Each row was made from one small tree. The marks that hang from a mark follow it in brackets, in alphabetical order. Every link used is in the known rows. Write each row's tree.
Known rows
L{F{E U} T}: -.27,-.11,-.22,.61,-.17,.50,-.28,.13,-.04,-.09,.03,.10,.40,-.13,.05,.07,-.27,-.65,-.25,-.35,-.12,.25,.46,.30,-.28,.34,-.14,.06,.07,.26,.08,.05,.06,.24,.54,-.12,-.35,.33,-.02,-.04,-.09,.01,.09,.04,.04,-.23,.41,-.18,-.09,.10,-.06,-.14,-.06
F{B E U{G M}}: -.57,-.39,-.26,.51,.11,-.09,-.32,-.07,.16,.05,-.32,-.03,.26,-.26,.38,.05,-.17,-.26,-.21,-.26,-.37,-.23,.25,-.30,-.21,-.22,-.11,.43,.39,-.04,.38,-.05,.16,.42,.36,-.02,-.11,.24,-.04,-.30,-.45,-.09,.49,-.02,-.08,-.38,.02,.00,-.02,.21,-.27,-.42,.02
G{B}: -.09,.23,.11,.13,.17,-.04,-.03,-.17,-.24,.01,.07,-.01,-.01,.12,.09,.08,-.08,-.11,-.12,-.06,-.07,-.05,.01,.02,-.07,.03,.02,-.01,.09,.11,.30,-.02,-.17,.10,.18,-.11,-.15,.10,.07,-.19,.03,-.08,-.02,.00,-.04,.15,.08,.01,.12,-.16,-.27,-.18,.13
F{B L{T} U}: .24,-.28,-.35,.22,.33,.32,-.35,.00,-.01,-.26,.12,-.01,.11,-.11,-.02,-.08,-.04,-.38,-.08,-.37,.04,.01,.35,-.44,-.10,-.34,.07,.28,-.31,.35,.20,.13,.63,.46,.48,-.11,-.08,.37,.09,-.56,.06,.04,-.04,-.02,.36,-.15,.11,-.29,.18,-.12,-.33,.05,.11
F{B E L{T} U}: -.04,-.16,-.44,.41,.11,.34,-.53,.10,.10,-.26,-.07,-.09,.22,-.28,.19,-.12,-.09,-.38,-.12,-.31,-.21,-.08,.38,-.26,-.26,-.48,.02,.40,-.28,.45,.18,.19,.61,.33,.74,-.11,-.08,.53,.05,-.53,-.07,.07,-.01,-.02,.30,-.46,.14,-.33,.10,-.13,-.30,-.01,.26
T{H}: -.18,.04,.03,-.16,-.31,.00,.15,-.12,.18,.27,-.10,.03,-.02,.24,.03,-.07,.10,.15,-.03,.21,-.03,.19,-.01,.05,.18,-.13,-.13,-.03,-.14,-.03,-.02,.06,.01,.00,-.01,-.08,.15,.09,-.18,.12,-.21,-.08,.20,-.06,.16,-.09,-.21,.08,.08,.01,.22,.06,.02
L{T}: .13,.00,-.04,.12,-.03,.24,-.06,-.01,-.18,-.09,.16,.12,.16,-.06,-.07,.01,-.09,-.27,.00,-.08,-.07,.02,.25,.22,.07,.32,.04,.13,-.10,.11,-.07,.04,.02,.12,.10,-.08,-.12,.06,.09,.20,.18,.04,.03,.07,.25,.17,.27,.07,-.04,.21,.00,-.25,.04
L{F{B U} T{H}}: -.11,-.39,-.14,.44,-.20,.49,-.20,-.10,.00,.02,-.04,.24,.38,.04,.03,.11,-.07,-.54,-.25,-.34,.16,.41,.41,-.05,-.05,.25,-.13,.01,-.08,.21,.33,.03,.11,.33,.44,-.31,-.12,.29,-.13,-.17,-.19,-.08,.33,-.06,.27,-.15,.13,-.12,.13,.06,-.07,-.09,-.06
F{L{T} U{M}}: .03,-.21,-.30,.09,.28,.25,-.12,.03,.04,-.13,.28,.05,.08,.10,-.14,-.11,-.04,-.35,-.12,-.26,-.25,.12,.47,-.11,.04,-.03,-.09,.32,-.12,.06,-.02,.09,.60,.64,.29,.02,-.27,.27,-.05,-.23,.10,.00,.12,.03,.35,-.02,.23,-.03,-.12,.10,-.12,-.05,-.22
L{F{U{G}} T}: -.16,-.24,-.07,.51,.05,.49,-.14,.01,-.13,.04,.05,.23,.33,.02,-.16,.21,-.26,-.65,-.29,-.47,.06,.28,.43,.08,-.01,.58,-.14,.01,.11,.01,.05,-.02,-.02,.47,.37,-.06,-.50,.24,-.05,-.04,-.01,-.08,.22,-.01,.08,.15,.40,-.15,-.09,.22,-.19,-.20,-.15
H{F{L{T}}}: .26,.09,-.20,.00,.20,.39,-.08,-.10,-.13,.01,.32,-.21,-.13,.11,-.21,.19,.08,-.03,-.32,-.38,-.02,-.02,.28,.10,.09,.17,-.06,.03,-.04,-.04,.09,.07,.38,.19,.17,-.05,-.20,.13,-.06,-.09,.43,.19,-.05,-.12,.01,.02,.09,-.12,-.05,.06,-.15,.04,.16
H{F{B}}: .13,-.15,-.17,.15,.15,.12,-.08,-.19,-.12,.06,.07,-.25,-.11,-.07,.11,.24,.08,.05,-.28,-.36,.14,-.12,.06,-.15,-.07,.01,.01,-.06,.21,-.08,.47,-.09,.12,-.03,.06,-.18,.04,-.08,-.03,-.25,.04,.11,.12,-.16,-.24,-.14,-.10,-.07,.14,-.01,-.21,-.02,.13
H{F{U}}: .00,-.17,-.27,.23,.22,.17,.02,-.09,-.12,.15,.28,-.42,-.28,-.01,-.06,.06,-.06,-.09,-.34,-.25,.11,.08,.21,.04,-.09,-.10,-.03,-.13,.25,-.21,.31,-.01,.26,.07,.07,-.05,-.12,.00,-.06,-.31,-.11,.03,.10,-.22,-.35,-.19,.06,-.09,.08,-.02,-.14,.12,-.17
T{H{F{E}}}: -.29,.11,-.16,-.01,-.35,.11,.09,-.14,.18,.35,-.09,-.26,-.12,.15,.10,.06,.12,.17,-.28,.06,-.14,.13,.09,.24,.02,-.12,-.21,-.02,.06,-.13,.15,.12,.07,-.12,.15,-.14,.10,.13,-.27,.04,-.18,.04,.28,-.18,-.12,-.32,-.20,.08,.02,.08,.16,.03,.09
L{F{U}}: -.15,-.25,-.09,.35,.06,.25,-.10,.05,.04,.01,.00,-.01,.16,.05,-.09,.08,-.14,-.36,-.19,-.33,.19,.32,.17,-.08,-.18,.18,-.12,-.17,.15,.04,.16,-.04,.05,.21,.25,-.09,-.26,.12,-.13,-.28,-.18,-.07,.06,-.06,-.16,-.18,.14,-.24,.02,-.13,-.11,.19,-.22
T{H{F{B}}}: -.05,-.11,-.12,-.05,-.17,.08,.08,-.26,.08,.29,-.06,-.18,-.10,.19,.09,.12,.19,.18,-.28,-.07,.10,.12,.04,-.06,.09,-.10,-.11,-.04,.04,-.11,.38,.01,.08,-.07,.07,-.21,.16,.03,-.21,-.09,-.13,.02,.29,-.22,-.03,-.19,-.30,.05,.18,.06,.06,.05,.10
F{B E L{T}}: .03,.06,-.23,.22,-.04,.33,-.47,.02,.11,-.26,-.17,.10,.33,-.23,.18,.06,.02,-.19,-.04,-.27,-.29,-.22,.25,-.16,-.15,-.21,-.03,.41,-.28,.47,.09,.10,.39,.19,.61,-.13,-.02,.42,.05,-.22,.17,.15,-.08,.09,.33,-.27,.05,-.22,.00,-.04,-.22,-.10,.48
U{F G{B} M}: -.56,.18,.16,.26,.45,.04,.04,-.26,-.04,.16,-.12,.02,.10,.38,-.02,.35,-.26,-.36,-.31,-.31,-.53,.00,.23,-.16,.06,.72,-.29,.29,.65,-.18,.48,-.06,-.26,.71,.06,.04,-.36,.15,-.15,.09,.08,-.09,.51,.09,-.10,.36,.01,.20,-.23,.32,-.43,-.74,-.15
U{G}: -.19,-.02,.14,.07,.10,-.03,.02,-.06,-.02,.23,-.16,.07,.03,.11,-.08,.16,-.10,-.01,-.14,-.11,-.10,-.09,.03,-.09,.16,.19,-.09,.09,.15,-.20,-.08,-.05,-.13,.22,.00,.12,-.20,.04,-.02,.09,.00,-.09,.21,-.01,-.02,.18,.01,.01,-.11,.24,-.13,-.19,.12
U{F M}: -.30,.01,-.07,.09,.24,.09,.03,-.09,.16,-.03,.00,-.04,.03,.16,.02,.08,-.10,-.25,-.08,-.15,-.36,.11,.22,-.11,-.07,.49,-.20,.18,.40,-.09,.31,-.03,-.02,.39,-.11,.02,-.05,.06,-.16,.12,.05,.10,.29,.13,-.04,.02,-.02,.17,-.23,.24,-.07,-.41,-.38

Write each row's tree
-.31,-.11,-.05,.35,.33,-.05,-.05,-.10,-.14,.18,-.01,-.12,-.08,.06,-.04,.04,-.23,-.28,-.26,-.16,-.11,.05,.18,-.17,-.05,-.11,-.05,.10,.20,-.09,.20,.03,.01,.37,.27,.07,-.32,.18,.04,-.32,-.24,-.20,.19,-.09,-.12,.06,.12,-.08,.08,-.01,-.38,-.19,-.07
F{U{G{B}}}
-.30,-.51,-.17,.31,.32,-.09,-.13,-.17,.01,.09,-.17,.05,.14,-.10,.19,.06,-.14,-.23,-.19,-.30,-.15,-.14,.22,-.47,-.03,-.08,-.02,.32,.34,-.20,.38,-.12,.20,.53,.16,-.05,-.11,.09,-.03,-.35,-.33,-.10,.49,-.04,.00,-.07,.00,.04,.05,.22,-.31,-.37,-.15
F{B U{G M}}
-.11,-.06,.03,.20,-.36,.49,-.01,-.04,.03,.11,.02,.34,.38,.22,-.09,.16,-.03,-.37,-.18,-.19,.03,.39,.32,.25,.10,.58,-.21,-.08,-.10,.14,.02,.01,-.09,.20,.24,-.21,-.18,.19,-.19,.24,.11,-.04,.23,.01,.28,.07,.16,-.01,-.07,.20,.14,-.10,-.01
L{F T{H}}
-.10,-.09,-.14,.05,.42,.18,-.17,-.15,.28,-.20,-.07,.01,.11,.19,.05,.14,-.01,-.21,-.08,-.38,-.30,-.02,.21,-.49,-.11,.23,-.21,.35,.20,.08,.43,.01,.29,.56,.11,-.05,-.04,.20,-.21,-.22,.18,.13,.23,.12,.14,-.06,-.15,-.02,-.12,.05,-.26,-.26,-.10
U{F{B L} M}
-.17,-.25,-.12,.35,-.26,.46,-.01,-.01,.01,.10,.08,.17,.29,.17,-.12,.04,-.13,-.50,-.25,-.23,.09,.50,.41,.17,.01,.37,-.19,-.07,-.06,.10,.08,.07,.09,.31,.38,-.23,-.21,.27,-.18,.00,-.14,-.06,.28,-.05,.21,-.07,.23,-.11,.01,.10,.05,-.02,-.16
L{F{U} T{H}}
.10,.06,-.32,.24,.10,.39,-.36,-.12,-.01,-.08,.09,-.20,.07,-.13,.09,.19,.08,-.07,-.33,-.43,-.16,-.22,.29,.02,-.13,-.06,-.06,.21,-.02,.13,.30,.07,.42,.06,.46,-.15,-.08,.26,-.08,-.25,.28,.22,.01,-.11,-.03,-.30,.04,-.16,.03,.04,-.26,-.01,.40
H{F{B E L{T}}}
-.10,-.01,-.17,.14,-.28,.29,-.10,-.15,-.04,.14,-.01,-.04,.13,-.01,.11,.10,.01,-.17,-.23,-.10,-.14,.07,.33,.29,.06,.15,-.09,.13,-.05,.07,.22,.08,.13,.04,.27,-.24,.04,.21,-.08,.14,.02,.09,.28,-.08,.18,-.14,.01,.08,.06,.26,.02,-.26,.21
L{T{H{F{B E}}}}
-.01,-.29,-.22,.19,.43,.11,-.32,-.07,.11,.00,-.13,-.02,.01,-.01,-.05,.04,-.04,-.15,-.18,-.39,.01,-.07,.13,-.66,-.02,-.45,-.02,.32,-.11,.08,.18,.09,.50,.51,.44,.09,-.15,.30,-.04,-.65,-.10,-.05,.12,-.07,.16,-.14,-.11,-.35,.12,-.09,-.40,.10,.19
F{B L U{G}}
-.56,.05,-.14,.49,.12,-.04,-.20,-.01,-.03,.15,-.18,-.23,.02,-.10,.20,.04,-.30,-.29,-.27,-.11,-.31,-.09,.22,.04,-.22,-.24,-.08,.24,.26,.06,.20,.12,.01,.27,.49,.03,-.31,.36,.04,-.29,-.37,-.14,.25,-.06,-.19,-.22,.14,-.13,.00,-.04,-.35,-.23,.09
F{E U{G{B}}}
.24,-.04,-.23,.02,.29,.25,-.18,-.14,-.01,-.02,.11,-.24,-.11,.03,-.03,.21,.15,.11,-.30,-.44,.06,-.13,.07,-.28,-.05,-.15,-.03,.05,.00,.01,.37,-.01,.40,.11,.20,-.12,-.04,.08,-.09,-.37,.25,.18,-.03,-.19,-.09,-.17,-.14,-.19,.12,-.10,-.25,.19,.25
H{F{B L}}
.18,-.24,-.41,.16,.40,.26,-.20,-.15,-.01,.01,.21,-.35,-.19,.00,-.05,.07,.08,-.03,-.34,-.49,.17,-.02,.19,-.37,-.11,-.34,-.02,.02,.04,-.02,.42,.03,.59,.24,.32,-.09,-.05,.16,-.09,-.63,.02,.11,.01,-.23,-.15,-.31,-.08,-.27,.20,-.17,-.34,.26,.05
H{F{B L U}}
-.26,-.31,-.43,.42,.14,.08,-.21,-.12,.01,.07,.04,-.36,-.04,-.20,.27,.09,-.06,-.13,-.38,-.36,-.23,-.16,.29,-.08,-.27,-.20,-.05,.17,.46,-.15,.55,-.07,.30,.15,.26,-.19,-.02,.12,-.08,-.37,-.26,.09,.32,-.17,-.32,-.45,.01,-.03,.06,.10,-.22,-.19,-.06
H{F{B E U{M}}}
-.07,.07,-.20,.12,-.23,.34,-.41,-.02,.25,-.10,-.21,.15,.33,-.05,.20,-.02,.08,-.10,-.03,-.12,-.29,-.10,.24,-.10,-.07,-.27,-.11,.40,-.40,.43,.10,.17,.44,.17,.60,-.18,.10,.48,-.07,-.15,.06,.08,.09,.05,.46,-.32,-.10,-.18,.07,-.02,-.07,-.05,.51
F{B E L{T{H}}}
.00,.03,-.12,.08,.18,.41,-.23,-.14,.22,-.13,-.10,-.04,.09,.19,-.07,.09,.00,-.32,-.08,-.25,-.09,.22,.26,-.33,.00,.16,-.16,.24,-.19,.37,.29,.18,.31,.39,.34,-.09,.02,.40,-.15,-.16,.18,.10,.08,.02,.33,-.03,-.15,-.16,.01,-.03,-.22,-.14,.14
U{F{B L{T{H}}}}
-.69,-.05,-.17,.47,.15,-.10,-.17,-.07,.01,.16,-.16,-.09,.14,-.01,.24,.02,-.28,-.31,-.27,-.16,-.55,-.15,.30,.05,-.20,-.07,-.17,.33,.46,-.10,.28,.00,.02,.51,.39,.03,-.35,.26,-.05,-.20,-.37,-.16,.43,.01,-.14,-.20,.17,.05,-.13,.18,-.32,-.46,-.09
F{E U{G{B} M}}
-.45,.08,.21,.12,.28,-.17,.05,-.28,-.15,.21,-.06,.18,.16,.26,.06,.27,-.14,-.12,-.27,-.21,-.46,-.23,.16,-.04,.14,.40,-.16,.28,.49,-.32,.25,-.17,-.23,.54,.02,.00,-.32,.01,-.07,.07,.03,-.14,.47,.08,.00,.34,.10,.24,-.14,.34,-.28,-.59,.01
U{G{B} M}
-.10,-.17,-.24,.26,.29,.11,.04,-.11,-.13,.30,.16,-.37,-.27,.05,-.12,.18,-.11,-.10,-.45,-.34,.02,.05,.23,-.04,.01,.01,-.07,-.04,.32,-.32,.26,.00,.18,.18,.11,.02,-.26,.03,-.09,-.26,-.09,-.01,.23,-.26,-.38,-.08,.05,-.08,.03,.12,-.23,.01,-.10
H{F{U{G}}}
-.18,-.11,-.25,.01,-.15,.08,.13,-.16,.11,.36,.09,-.33,-.27,.24,-.04,-.03,.09,.07,-.33,.03,.07,.28,.17,.08,.08,-.18,-.15,-.15,.06,-.20,.22,.08,.23,.05,.08,-.11,.04,.11,-.23,-.14,-.25,-.03,.28,-.28,-.12,-.26,-.16,.00,.12,.01,.08,.14,-.13
T{H{F{U}}}
.02,.01,-.11,.04,-.23,.30,.08,-.14,-.07,.20,.17,-.01,.01,.16,-.10,.07,.04,-.12,-.25,-.07,-.05,.20,.30,.35,.20,.31,-.11,.02,-.08,-.05,.10,.07,.12,.09,.08,-.17,-.03,.11,-.08,.21,.10,.04,.22,-.08,.20,.06,.12,.15,-.01,.25,.10,-.14,.05
L{T{H{F}}}
-.35,-.07,-.31,.39,.10,.13,-.12,-.06,-.01,.26,.00,-.45,-.18,-.08,.06,.15,-.16,-.13,-.43,-.28,-.16,-.06,.26,.12,-.12,-.10,-.12,.00,.40,-.24,.24,.06,.18,.11,.28,.05,-.25,.15,-.07,-.21,-.21,.02,.24,-.23,-.45,-.30,.03,-.12,-.07,.13,-.24,-.05,-.01
H{F{E U{G}}}
-.02,.23,-.11,-.02,.14,.42,-.08,-.02,.23,-.04,.04,-.08,-.02,.29,-.21,.03,-.02,-.30,-.06,-.15,-.15,.32,.28,-.07,.05,.31,-.20,.20,-.19,.23,.07,.24,.27,.37,.21,.01,-.10,.39,-.16,.03,.26,.09,.03,.05,.32,.04,-.09,-.10,-.11,.01,-.10,-.07,.03
U{F{L{T{H}}}}
-.61,-.19,-.09,.51,-.03,.21,-.16,.04,.17,.12,-.16,.06,.35,.05,.08,.19,-.22,-.38,-.31,-.37,-.27,.08,.30,.01,-.20,.31,-.27,.11,.45,-.10,.15,-.07,-.05,.40,.35,.01,-.37,.22,-.22,-.10,-.28,-.09,.40,-.04,-.18,-.26,.19,-.12,-.22,.16,-.13,-.16,-.21
L{F{E U{G M}}}
-.03,.25,-.27,.07,.08,.26,-.16,-.06,.11,.04,.12,-.35,-.13,.05,-.03,.16,.06,.11,-.31,-.30,-.18,-.13,.16,.11,-.11,-.14,-.15,.05,.06,-.04,.12,.09,.36,.00,.28,.05,-.12,.17,-.16,-.16,.19,.15,-.06,-.12,-.19,-.32,-.04,-.19,-.07,-.05,-.15,.18,.23
H{F{E L}}
-.12,.04,-.39,.31,.06,.33,-.35,.17,.11,-.16,.08,-.13,.11,-.12,.00,-.15,-.16,-.36,-.14,-.15,-.30,.03,.41,.08,-.18,-.35,-.05,.33,-.26,.32,-.10,.25,.60,.33,.59,.04,-.24,.52,.01,-.31,.00,.03,-.09,.02,.25,-.39,.19,-.26,-.09,-.09,-.19,.07,.11
F{E L{T} U}
-.34,.03,-.21,.19,.25,.20,-.32,-.06,.38,-.19,-.22,-.08,.22,.05,.21,.11,-.04,-.23,-.07,-.33,-.53,-.13,.23,-.31,-.25,.14,-.23,.48,.27,.21,.41,.05,.29,.49,.29,-.02,-.03,.32,-.23,-.15,.10,.16,.22,.12,.07,-.30,-.15,-.06,-.20,.04,-.25,-.33,.02
U{F{B E L} M}
.32,-.10,-.12,.05,.20,.33,-.32,-.04,-.01,-.27,.05,.18,.23,-.06,-.02,.06,.06,-.20,-.02,-.33,-.01,-.11,.17,-.31,.00,-.08,.08,.30,-.35,.33,.10,.05,.43,.32,.39,-.13,-.04,.27,.05,-.23,.32,.08,-.08,.04,.43,.01,.02,-.20,.11,-.03,-.22,-.02,.35
F{B L{T}}
.04,.21,-.28,.18,.03,.42,-.23,-.02,.01,.00,.19,-.27,-.03,.01,-.05,.16,.02,-.08,-.32,-.33,-.26,-.10,.31,.26,-.07,.07,-.12,.11,-.02,.04,.09,.12,.39,.09,.38,-.03,-.18,.22,-.07,-.06,.31,.18,-.02,-.08,-.03,-.21,.11,-.13,-.13,.07,-.15,.03,.25
H{F{E L{T}}}
-.17,-.06,-.19,.31,.37,.10,.00,-.21,-.25,.28,.19,-.38,-.27,.11,-.09,.21,-.14,-.15,-.50,-.38,.01,.03,.25,-.01,-.03,.02,-.07,-.08,.37,-.27,.43,-.02,.08,.23,.19,-.02,-.30,.05,-.05,-.33,-.06,-.06,.24,-.24,-.40,-.03,.09,-.05,.07,.04,-.36,-.07,-.03
H{F{U{G{B}}}}
-.27,-.31,-.37,.45,-.02,.01,-.34,.06,.13,-.10,-.22,-.19,.12,-.35,.38,-.09,-.11,-.26,-.08,-.13,-.10,-.12,.15,-.21,-.39,-.53,.04,.23,.08,.22,.40,.06,.28,.07,.47,-.12,.06,.26,.06,-.46,-.46,-.03,.13,-.07,-.10,-.54,-.02,-.21,.18,-.14,-.24,-.06,.08
F{B E U}
-.25,-.39,-.06,.48,.14,.26,-.23,-.03,.05,.03,-.19,.16,.30,-.02,.03,.24,-.16,-.37,-.25,-.51,.18,.14,.17,-.37,-.14,.13,-.12,-.03,.23,.03,.32,-.07,-.02,.37,.35,-.10,-.25,.16,-.13,-.37,-.23,-.11,.25,-.09,-.12,-.10,.05,-.27,.10,-.04,-.30,-.01,-.04
L{F{B U{G}}}
